Every row comes from one small tree of marks. Brackets hold a mark, then the marks that hang from it, in the order of their numbers. Every link used is in the known rows. Which tree was each row made from?
Known rows:
(J262 (J21 J49) J759): 0.36	-0.07	0.97	2.60	-0.81	-2.59	3.88	-1.84	1.02	-2.97	-0.45	-1.62	-0.14	1.44	-2.78	1.22	-0.18	1.92	-0.53	0.18	-0.72	0.19
(J799 (J21 (J262 J49))): -0.96	1.53	1.09	-1.95	0.07	-1.88	1.74	-1.14	3.10	-0.35	0.83	-2.09	1.48	0.10	0.28	1.59	1.13	0.43	0.15	-0.80	-1.89	-0.36
(J262 J21 (J759 J881)): 0.26	-0.86	-0.27	1.86	-0.48	-0.55	5.67	-0.97	0.52	-2.99	-0.52	-1.22	-2.15	1.47	-2.14	0.02	0.40	3.15	0.48	1.63	-0.39	-2.02
(J881 (J759 (J262 J21 J49))): -2.23	1.46	1.00	0.52	-1.47	-0.29	2.78	-1.50	0.99	-1.86	-1.23	-3.66	-0.50	3.46	-2.54	2.04	1.16	1.73	-2.18	0.14	-0.13	-0.99
(J759 (J262 J49) J881): -1.48	1.09	-0.95	-0.70	-1.35	2.71	2.13	-2.13	0.37	-0.80	0.08	-3.23	-0.94	1.49	-1.45	0.69	0.08	2.86	-2.08	-0.23	-0.60	-1.25
(J759 (J262 (J21 J49))): -0.42	0.07	-0.16	1.70	-1.86	-2.01	1.44	-1.24	0.05	-1.41	-1.64	-2.71	0.58	1.37	-2.16	1.42	-0.40	1.65	-1.33	-1.12	-1.42	0.69
(J881 J759): -0.58	0.05	0.17	0.25	-0.12	-0.24	0.56	-0.08	0.56	-1.35	0.03	-0.56	0.51	1.73	-0.25	-0.28	0.45	0.21	-0.98	0.33	0.99	-1.19
(J799 J21): 1.30	0.06	0.16	-0.95	0.05	-1.97	0.84	0.23	0.50	-0.08	-0.50	-0.11	1.20	-0.96	1.16	0.32	0.94	-0.42	1.05	0.43	-0.81	-0.19
(J881 (J759 J262)): -0.95	0.29	-0.58	-0.05	-0.58	0.85	0.80	-0.18	0.10	-1.39	-1.11	-1.71	0.20	1.70	-0.87	0.65	-0.42	0.65	-1.75	0.49	0.20	-1.69
(J881 (J759 (J262 J21 (J49 J929)))): -2.47	1.58	1.41	-0.26	-2.39	-0.54	2.40	-2.01	-0.44	-2.63	-0.75	-6.11	0.29	3.48	-2.86	2.97	1.34	2.67	-3.80	-1.43	-0.65	-0.71
(J262 (J21 (J49 J929))): -0.17	-0.10	0.97	1.18	-2.21	-3.04	0.71	-1.89	-0.95	-2.10	0.03	-3.94	1.64	1.65	-1.89	1.57	0.74	2.06	-2.32	-2.94	-1.08	1.60
(J49 J21 J929): -0.63	-0.30	0.80	-1.14	-0.76	-0.17	1.24	-0.41	-1.55	-1.04	0.18	-3.59	1.53	1.47	-0.94	0.08	1.05	1.30	-2.76	-1.90	-1.28	0.96
(J799 (J21 (J49 J262 J929))): 0.56	0.07	0.57	-2.24	-2.02	-3.58	0.62	-2.18	-1.02	-2.08	0.14	-4.93	4.58	-1.27	-0.54	2.26	0.39	2.09	-2.66	-2.75	-1.79	0.87
(J929 (J49 (J262 J21 J759))): -2.24	1.77	0.91	0.58	-0.81	-1.59	4.64	-1.19	-0.22	-3.48	-0.61	-2.97	0.06	0.36	-3.58	2.10	-0.56	2.28	-0.63	1.63	-1.60	-0.12
(J759 (J262 J21 J49) J881): -1.67	0.70	-0.43	0.36	-1.92	0.91	3.74	-1.94	0.43	-1.39	-0.87	-3.67	-1.59	2.37	-2.29	1.29	0.97	3.40	-1.37	-0.23	-1.09	-0.88
(J21 (J49 J262 J929)): -0.76	0.24	0.51	-1.33	-2.02	-1.66	-0.11	-2.44	-1.42	-2.06	0.65	-4.92	3.42	-0.26	-1.86	1.76	-0.63	2.51	-3.68	-3.16	-0.95	0.95
(J21 (J262 (J49 J929) J759)): -2.16	1.94	1.72	-1.10	-0.26	0.47	3.04	-2.59	1.67	-2.82	1.92	-4.55	-0.01	1.13	-2.59	2.75	-0.46	2.48	-2.54	-1.09	-1.80	-0.94
(J759 (J262 (J21 (J49 J929))) J881): -0.48	-0.46	-0.89	0.95	-3.19	-1.11	2.52	-2.33	-1.48	-2.84	-0.95	-5.55	0.96	2.22	-2.59	1.45	0.09	4.42	-3.29	-2.75	-1.83	-0.04
(J759 J881): 0.10	-0.54	-1.29	0.08	-0.43	1.08	1.47	-0.46	-0.16	-0.81	0.31	-0.51	-0.56	0.65	-0.13	-0.99	0.31	1.91	-0.35	0.06	0.01	-1.13

Which tree is each row?
0.46	0.45	0.06	-0.44	-0.39	-3.66	0.86	-0.99	2.60	-1.23	0.44	-1.49	3.02	-0.35	0.47	0.82	-0.03	0.59	-0.17	-1.87	-2.17	0.29 -> (J799 (J21 J49 J262))
-2.09	2.24	0.53	-0.46	-0.30	0.46	3.00	-1.32	-0.33	-2.89	0.30	-2.60	0.57	-0.39	-2.87	1.56	-1.42	1.84	-1.33	1.70	-1.23	-0.44 -> (J929 (J49 (J262 J759)))
-0.69	-1.10	-0.55	-1.12	-0.24	0.85	6.64	-1.45	-0.05	-3.16	-0.11	-3.37	0.18	0.72	-2.50	-0.72	-0.09	3.97	-1.85	0.97	-1.24	-2.10 -> (J49 J21 (J262 (J759 J881)))
-0.27	-0.70	-0.79	-0.68	-0.28	1.07	4.84	-1.47	0.07	-2.99	0.16	-2.20	-0.40	-0.48	-1.93	0.23	-1.15	3.51	-0.92	1.39	-0.45	-2.62 -> (J49 (J262 (J759 J881)))
-1.18	0.39	0.45	1.15	-2.94	-2.31	1.53	-2.00	-0.96	-3.51	-1.16	-5.62	2.03	3.29	-2.74	2.29	0.19	2.83	-4.10	-2.34	-0.88	-0.09 -> (J881 (J759 (J262 (J21 (J49 J929)))))
-0.77	-0.59	0.78	-1.28	0.20	-0.07	5.16	-0.96	0.08	-2.43	-0.44	-2.81	0.73	0.03	-2.44	0.37	-0.50	2.00	-1.55	0.93	-1.35	-0.93 -> (J49 J21 (J262 J759))
0.16	-0.60	0.12	1.85	-2.24	-1.75	4.83	-2.91	-0.52	-4.55	0.40	-4.58	-0.09	2.14	-3.31	1.10	0.29	4.61	-2.55	-1.27	-1.11	-0.61 -> (J262 (J21 (J49 J929)) (J759 J881))
-2.64	1.53	1.22	-1.69	-1.86	1.35	2.47	-1.97	-0.52	-2.26	0.00	-6.84	1.43	3.94	-2.60	1.64	1.32	2.59	-5.57	-1.73	-0.98	-0.36 -> (J881 (J759 (J262 (J49 J21 J929))))
-0.74	0.92	0.15	0.32	-0.32	2.06	4.49	-2.64	1.34	-2.41	1.35	-2.18	-1.82	1.46	-2.08	0.33	0.36	3.04	-1.16	1.33	0.03	-1.70 -> (J262 J49 (J759 J881))
-0.90	-1.07	-0.03	-1.95	-1.11	0.72	5.94	-1.91	-1.43	-3.88	0.32	-5.83	0.93	0.95	-2.98	0.27	0.02	4.77	-3.68	-0.56	-1.80	-1.69 -> (J49 J21 (J262 (J759 J881)) J929)
-0.76	-0.23	1.40	-0.64	-1.24	-2.03	4.34	-1.29	-1.39	-3.50	-0.63	-4.59	0.34	-0.17	-3.04	2.83	-0.45	2.93	-1.59	-0.22	-1.35	-0.83 -> (J49 (J262 J21 J759) J929)
-1.32	0.09	1.14	-0.98	0.08	-0.37	4.33	-0.91	0.84	-2.95	0.69	-4.26	0.84	1.63	-2.37	0.85	-0.47	2.40	-2.64	-1.25	-2.72	-0.78 -> (J49 (J21 (J262 J759)) J929)
-1.27	-0.52	-0.08	-0.93	-0.34	0.61	5.79	-1.36	0.71	-3.70	0.95	-4.84	0.32	2.13	-2.39	-0.20	-0.19	4.23	-2.96	-1.14	-2.58	-1.85 -> (J49 (J21 (J262 (J759 J881))) J929)
0.72	-0.15	0.01	-1.51	-1.21	-3.38	1.12	-1.62	0.48	-1.36	-0.10	-2.60	3.80	-1.50	-0.11	1.28	0.15	1.09	-0.97	-1.22	-1.28	0.45 -> (J799 (J21 (J49 J262)))
-2.14	1.11	-0.31	0.67	-1.32	-0.54	5.97	-1.57	-0.39	-4.29	-0.37	-3.56	-0.31	0.96	-3.62	1.05	-0.22	4.20	-1.09	1.69	-1.46	-1.33 -> (J929 (J49 (J262 J21 (J759 J881))))
-2.04	1.22	0.63	-1.05	-0.77	1.44	4.51	-3.02	1.59	-3.53	2.20	-5.05	-0.59	1.75	-2.68	1.61	-0.17	4.40	-2.87	-1.11	-1.62	-2.02 -> (J21 (J262 (J49 J929) (J759 J881)))
-0.46	0.24	0.95	-0.86	-1.65	-1.15	2.44	-3.03	-0.87	-3.65	0.78	-4.97	2.36	-0.32	-2.99	2.35	-1.44	3.10	-3.45	-1.52	-1.09	-0.17 -> (J21 (J49 (J262 J759) J929))
-2.57	1.37	-0.59	0.37	0.10	1.09	5.97	-1.10	1.68	-3.73	0.96	-3.37	-0.04	2.65	-2.99	-0.93	-0.32	3.66	-2.11	0.62	-2.79	-1.20 -> (J929 (J49 (J21 (J262 (J759 J881)))))
-1.90	1.59	1.19	-0.57	-2.18	-0.29	1.57	-2.07	-0.90	-1.35	-0.84	-5.46	-0.13	1.80	-2.67	3.32	0.85	2.32	-2.84	-1.73	-1.61	0.59 -> (J759 (J262 J21 (J49 J929)))
